Known rows, with every way that one mark hangs from another:
{A {M {F J {S W}}}}: 2; -3; 0; -20; -11; 7; -1; -1; 18; -8; 25; -15; -6; 10; 4; 14; -18; 18; 30
{E {S F}}: -12; -3; -17; -5; -8; -4; 0; -4; 17; -3; -9; -5; -9; -2; 2; 6; -17; 3; 5
{J {F {M A} {S W}}}: 1; -11; 19; -12; -13; -12; 4; 6; 19; 0; 19; -8; -24; 13; 24; -2; -3; 27; 44
{W {S F}}: -13; -10; -16; -2; -4; -13; -2; -4; 17; 1; -4; 1; -18; 5; 17; -8; -21; 11; -7
{M A F}: -5; 3; -13; -24; -2; -11; 2; -1; 9; -1; 3; 11; -14; 9; 13; 2; 5; 10; 27
{W S}: -11; -2; -14; -11; 3; -12; 0; -4; 15; 3; -10; 0; -10; 8; 8; -5; -12; 9; -10
{J A F}: -6; -5; 5; -13; -2; -13; -3; 7; 17; 16; 3; -20; -26; -7; 15; 6; -1; 16; 4
{W {S {F M}}}: -12; -17; -12; 5; -11; -15; 1; -4; 14; -3; 7; -2; -14; 19; 24; -12; -23; 10; 2
{S {F J {M A}} W}: -1; -5; 6; -10; -17; -9; 3; 8; 10; -13; 20; -4; -15; 12; 27; 3; -13; 13; 37
{S W}: -6; -1; 6; -13; -4; -8; 4; 4; 11; 0; -8; -7; -2; -2; 8; 2; -15; 11; 7
{M {F J S}}: -3; 2; -11; -24; -11; 6; -2; -7; 16; -8; 18; -4; -10; 7; -13; 5; -22; 11; 25
{W {S {F {J A} M}}}: -8; -13; -6; -10; -16; -14; -4; 1; 17; 0; 21; -17; -29; 14; 24; -2; -21; 11; 9
{M F}: -7; -2; -16; -15; -5; -6; 1; -6; 9; -1; 0; 2; -3; 5; 2; 2; -11; 8; 13
{W {S {F J {M A}}}}: -6; -9; -13; -9; -11; -12; -1; -1; 13; -10; 18; 2; -24; 24; 27; -4; -9; 11; 22
{A {M {F {S W}}}}: -1; -8; 3; -16; -8; -1; 1; -1; 19; -2; 16; -9; -7; 10; 12; 6; -14; 18; 23
{M {F J}}: -4; 2; -18; -19; -9; 0; -2; -6; 9; -8; 10; -4; -4; 3; -6; 9; -13; 9; 21
{A {M {F J S}}}: 0; 0; -13; -17; -5; 10; -4; -4; 17; -6; 26; -11; -4; 15; -2; 12; -13; 11; 16
{J F}: -7; -5; -5; -2; 0; -7; -1; 1; 14; 6; -2; -10; -9; -1; 7; 4; -3; 15; 4
{M A {F J S}}: 0; 7; -9; -32; -7; 1; -1; -2; 15; -8; 22; 5; -19; 11; -4; 5; -5; 13; 38
{A M}: -6; 1; -6; -1; 8; -1; -2; 5; 12; 3; 0; -10; 6; 12; 12; 7; -4; 4; -19
{S F W}: -8; -7; 5; -4; -11; -10; 2; 5; 13; -2; -3; -5; -10; -5; 15; -1; -25; 12; 8

Rows:
-2; 6; 1; -16; 3; 1; -6; 12; 14; 6; 14; -25; -11; 5; 11; 17; -1; 7; -11 : {F {J {A M}}}
-1; 2; 21; -31; -11; -4; 0; 10; 21; 4; 14; -22; -26; -5; -1; 7; -21; 18; 16 : {F {J A} {S W}}
-7; -6; -2; -2; -8; -13; 2; 6; 9; -5; 12; 5; -13; 18; 27; -6; -8; 8; 17 : {S {F {M A}}}
2; 1; 20; -24; -5; 2; -3; 13; 22; 4; 22; -29; -20; 3; 10; 14; -14; 16; 6 : {F {J {A M}} {S W}}
-4; -6; 11; -18; -15; -9; -2; 11; 16; 1; 11; -20; -27; -10; 15; 7; -21; 13; 16 : {S {F {J A}} W}
0; 4; 3; -19; -7; 0; 2; 4; 14; -10; 24; -4; -11; 23; 2; -1; -8; 11; 26 : {F J {M A} S}
-6; -6; 0; -11; -17; -14; 5; 3; 16; -8; 3; -3; -18; 9; 28; 5; -9; 10; 42 : {E {S {F {M A}} W}}
0; -12; 24; -13; -4; -7; -3; 12; 25; 14; 19; -31; -28; -1; 23; 11; -4; 26; 12 : {J {A M} {F {S W}}}
-6; -2; 0; -14; -8; -6; -4; 8; 14; 3; 13; -16; -24; -4; 7; 7; -18; 7; 0 : {S {F {J A}}}
0; -3; 0; -27; -17; 2; 1; -4; 18; -9; 18; -8; -13; 3; -7; 6; -25; 18; 40 : {M {F J {S W}}}
-10; -12; -10; -4; -7; -20; 1; 0; 13; -4; 8; 7; -24; 23; 34; -11; -6; 12; 18 : {W {S {F {M A}}}}
-4; -7; 4; -23; -14; -5; 4; -4; 18; -3; 8; -3; -12; 1; 0; -1; -24; 18; 32 : {M {F {S W}}}
-4; -3; 0; -8; -3; -1; -7; 11; 16; 4; 21; -22; -18; 4; 19; 15; -11; 5; -10 : {S {F {J {A M}}}}
-1; 2; 8; -19; 1; 5; -6; 10; 20; 6; 24; -26; -17; 8; 2; 13; -10; 10; -9 : {F {J {A M}} S}
-3; -8; 4; -5; 4; -9; -6; 10; 18; 17; 11; -27; -20; 2; 27; 14; 6; 15; -6 : {J {A M} F}
0; -4; 11; -37; -19; -4; -1; 2; 20; 1; 23; -17; -30; -4; -1; 9; -20; 20; 41 : {M {F {J A} {S W}}}
-2; -18; 28; -12; -17; -13; 2; 7; 22; 10; 22; -28; -30; 4; 22; 0; -14; 27; 31 : {J A {F M {S W}}}
-6; -9; -9; -10; -2; -7; -9; 6; 21; 5; 17; -19; -28; 9; 27; 8; -10; 11; -10 : {W {S {F {J {A M}}}}}
-1; -4; 13; -13; -17; 1; 4; 3; 16; -11; 21; -17; -5; 12; -2; 1; -27; 16; 27 : {F J M {S W}}
-9; 2; -21; -9; -11; 3; -3; -3; 18; -9; 0; -10; -9; -3; -6; 14; -18; 3; 11 : {E {S {F J}}}
-2; -8; 7; -8; -6; -10; 2; 3; 17; 1; 21; -6; -21; 18; 17; -4; -1; 20; 29 : {J {F {M A} S}}
-2; -8; 11; -9; 2; -5; -6; 9; 25; 16; 19; -26; -26; 6; 17; 9; -1; 20; -2 : {J {A M} {F S}}
-6; -12; 9; -5; -9; -15; 0; 6; 14; 13; 15; -23; -22; 5; 23; 2; -2; 17; 12 : {J A {F M}}
-4; 1; 7; -16; -3; -7; 5; 4; 14; -4; 16; 1; -11; 23; 10; -7; -7; 11; 17 : {F {M A} S}
